Each row comes from the steps of one path. Every step used is in the known rows, and no mark comes twice. Write the path behind each row, first mark first.
In the rows, 128 means zero.
Known rows:
dalu/medo/vilo/posu/supu/tapuf/lofi: [169 145 171 119 157 159  79 142 141 119  80 157 165  98 136  81 143  58
 119 111 160  87 128  87 152  74 124  84 123]
posu/vilo: [140 146 137 125 151 136 119 138 143 142  89 131  86 135 115 119 139 110
 133 147 123 110 122  86 122 114 132 116 118]
seza/losuse: [123 129 162 135 130 138 148 127 132 127 141 176 116 132 132 123 116 135
 141 141 118 136 153 135 145  84 137 113 127]
supu/medo/dalu: [149 149 152 157 102  95 112 202 122  97 180 103 110 122 108 104 154 139
 111 111 121 151  94 130 141 155 116 105 130]
goso/posu/supu/tapuf: [137 123 171 124 156 123  99 169  98  72 148 138 139 133 131  97 132 109
 136  95 112  86 111  61 131 120 141 140 132]
seza/dalu: [133 128 149 141 122 125 135 152 137 117 145 128 143 124 127 123 136 130
 134 132 125 138 157 100 136  77 134 119 135]
goso/posu/vilo/medo/dalu: [ 95 152  70 149 132 107 134 224 100 127 161 120  67 106 112 103 135 145
 131 136  67 130  97  91 111 178 124 107 126]
seza/dalu/medo: [138 129 143 145 130 137 139 109 130 157 155 147 123 117 130 134 166 129
 130 126 126 147 172 133 130  54 120 112 121]
lofi/vumusam: [184 122 151 106 127 113 129 114 132 109 140 133 168 121 126 129 127 115
 130 112 120 127 134 175  93 107 132 123 125]
beli/goso/posu/supu: [136 136 165 138 135 133 113 146 101 124 149 150 139 142 114 110 140 111
 146 119  86  79 145  94 162 146 146  98 124]
goso/posu/vilo/medo: [105 149  56 139 132 113 129 161 111 125 113 136  71 110 115 112 134 138
 132 132  79 112 132  60 109 169 128 124 121]
posu/vilo/medo/dalu: [110 157  66 149 145 113 123 211 132 146 139 118  80 112 104 113 134 124
 122 145 127 135 102 117 103 157 113  89 127]
dalu/medo/vilo/posu: [143 146  77 121 119 153 131 103 121 154 111 132 133 107 136 104 148 137
 116 143 126 113 165 139 148  90 116  78 126]
vilo/posu/supu/medo: [159 156  98 137 110 119 107 169 143  87  89 125 141 115 116  97 164 127
 114 128 151 100 128  69 169 151 124 130 132]
vilo/medo: [104 135  37 144 122 114 130 133 126 130 133 127 123 108 121 132 121 133
 118 125 142 135 144 126 105 168 116 120 131]
dalu/medo/supu/tapuf/vilo/posu/goso: [175 148 117 131 151 157 116 122 193 107 143 135  59  91 149 115 145 104
 111 138 185  86 183  96 128  54 137 112 140]
tapuf/vilo/posu: [142 144  84 125 119 141 145 136 148 106  97 110 103  91 134 104 119 129
 130 164 151 134 118  71 155 147 138 138 132]
posu/supu: [125 137 152 124 145 132 107 144 121 139 118 142 146 141 123 122 134 102
 139 132 151  99 113 106 135 116 132 138 126]
tapuf/lofi/vumusam/dape: [188 122 216 115 111 115 118 125 211 105 128 161 193 105 141 130 104 100
 145 112 103 156  61 159 118 127 123 155 124]
posu/supu/medo/vilo: [161 167 182 142 115 105  71 161 109 119 134 116 145 145 101  76 146  97
 125 114 145  88 110  69 145  95 126  86 128]
supu/medo/vilo/posu/goso: [191 180 106 137 115 122 113 162 172  96 111 115 150 117 125  69 165 138
  98 138 134  91 163  83 161 112 125  85 157]
dalu/medo: [130 129 120 133 134 142 130  85 123 168 139 146 111 123 132 141 157 129
 124 123 133 138 144 155 120 108 116 121 114]
goso/posu/supu: [114 131 154 124 136 125 114 159  90 117 142 141 134 135 132 113 136 122
 147 122  93  94 110  81 140 131 141 155 124]
tapuf/dape: [118 121 159 130 120 145 130 125 134 128 113 138 129 120 137 129 114 154
 142 149  95 132  99  89 146 131 120 157 129]
vilo/posu/goso: [153 148  78 118 147 148 146 151 186 111  99 138 149 113 147 115 151 142
 114 156 140 106 164 116 150 126 132 133 153]
beli/goso/posu: [141 128 144 141 116 130 134 125 108 107 160 139 118 129 118 113 135 132
 132 117  64 107 159 119 158 167 143  90 128]
supu/posu/vilo/medo/dalu: [100 146  87 155 154 136 134 225 125 112 126 107  79 112 113  98 148 139
 111 129 125 129 102 124 103 161 122  83 126]
tapuf/vilo/posu/supu/medo: [172 166 115 142 109 120 106 156 149  91  92 110 106 100 112  81 152 107
 124 145 181 112 103  22 175 148 134 140 129]

Write each row's path:
[121 132 170 137 132 157 114 169 136 117 107 122  53 138 125 118 136 116
 124 127 118  71 147 108 115  76 144  99 115]
medo/supu/posu/vilo
[149 157 170 155 122 100  89 219 116 107 171 117 130 135 102  98 160 114
 122 115 144 123  80 110 148 140 121 114 129]
posu/supu/medo/dalu
[105 139  86 154 136 143 128 167 160 107 152 128  99 119 139 129 132 134
 104 116 148  81 188 148  98 110 132 110 149]
vilo/medo/supu/posu/goso
[168 162  94 138  84 114 111 156 133  86 105 102 139 112 115  71 147 147
 105 126 124 114 147  86 163 132 122  75 137]
supu/medo/vilo/posu
[134 146 145 129 128 142 115  92 103 179 147 136 122 131 127 112 144 117
 124 126 128 119 141 147 120  74 116  76 117]
dalu/medo/vilo
[158 162  95 116 142 147 130 156 169 121 107 128 166 121 142  85 138 135
 115 159 130  86 164 108 146  96 132  86 158]
medo/vilo/posu/goso
[ 98 138  54 155 123 107 132 200 116 129 179 113 121 105 118 121 124 140
 118 127 132 152 114 157 109 174 112 105 136]
vilo/medo/dalu
[122 134 162 138 140 169 117 123 129 155 113 139  33 133 128 134 164 117
 118 122 121  81 164 135 114  52 131  91 101]
dalu/medo/supu/posu/vilo
[141 133 190 130 157 122  97 163 100  72 152 117 101 117 128  80 119  91
 145 110 140  96  84  12 133 116 153 148 126]
goso/posu/supu/tapuf/vilo
[160 159 159 146  95 101  95 143 116 107 138 104 126 133 106  82 143 125
 113 111 126 117 127  90 139 108 122  77 132]
supu/medo/vilo
[208 122 252 113 150 117  78 150 213  73 126 168 211 113 136 110 104  63
 143  89 143 118  49 119 112  97 127 146 130]
posu/supu/tapuf/lofi/vumusam/dape
[185 135 160 133 121 104  82 166 231  78 125 159 114  92 121 127  89  70
 131  99 127 104 102 116  78  97 120 108 126]
posu/vilo/medo/supu/tapuf/lofi/vumusam/dape
[149 147 104 136 112 151 138 128 129 144 127 131 146 102 134  96 158 141
 121 143 121 124 193 116 153  39 123  68 131]
seza/dalu/medo/vilo/posu
[111 150 101 159 138 142 128 161 165 108 157 111  64 104 135 114 122 110
 114 135 180  92 161  94 100 110 141 119 144]
tapuf/vilo/medo/supu/posu/goso
[139 147  88 119 113 139 130 147 125 116  98 113 156 112 132  86 118 140
 122 147 121 104 150 113 153 111 130  86 138]
medo/vilo/posu
[ 92 145  66 142 105 114 118 176 108 127 137 134  36 113 117 128 115 129
 136 131  77  80 159  78 105 131 135 118 118]
goso/posu/vilo/medo/supu
[109 143  76 146 152 142 131 160 134 117  81 121  80 115 117 107 146 129
 114 126 136 114 135  92 101 153 125  97 120]
supu/posu/vilo/medo
[130 156  65 152 131 123 127 146 121 126 124 143  72 115  97 110 142 127
 130 131  72  96 168  79 128 186 133  70 121]
beli/goso/posu/vilo/medo
[141 155 102 121 138 156 107 121 113 165 101 144 151 117 132  96 153 114
 126 143 150  87 151 118 150  74 120  89 124]
dalu/medo/vilo/posu/supu
[136 155 109 116 130 143 107 168 117 128  90 126 175 126 126  84 125 114
 132 148 145  76 135  87 159  95 133  98 139]
medo/vilo/posu/supu
[108 145  65 150 125 112 130 123 130 134 135 110  88  93 117 117 109 111
 129 143 173 148 120  80 110 164 126 132 129]
tapuf/vilo/medo
[138 143  89 158 127 120 100 167 124  84 155 137  40 116 100 108 120 109
 123 101  87  57 200  81 114 136 140  41 128]
beli/goso/posu/vilo/medo/supu/tapuf
[131 111 174 138 124 153 103 103 133 121 154 148  79 115 144 142 120 134
 127 113 113  99 150 121 124  56 114 123 121]
dalu/medo/supu/tapuf/dape
[162 132 126 147 116 149 125 136 155  85 155 122  65  79 139 110 136 112
 123 129 168 111 201  74 139  20 140  97 129]
seza/dalu/medo/supu/tapuf/vilo/posu
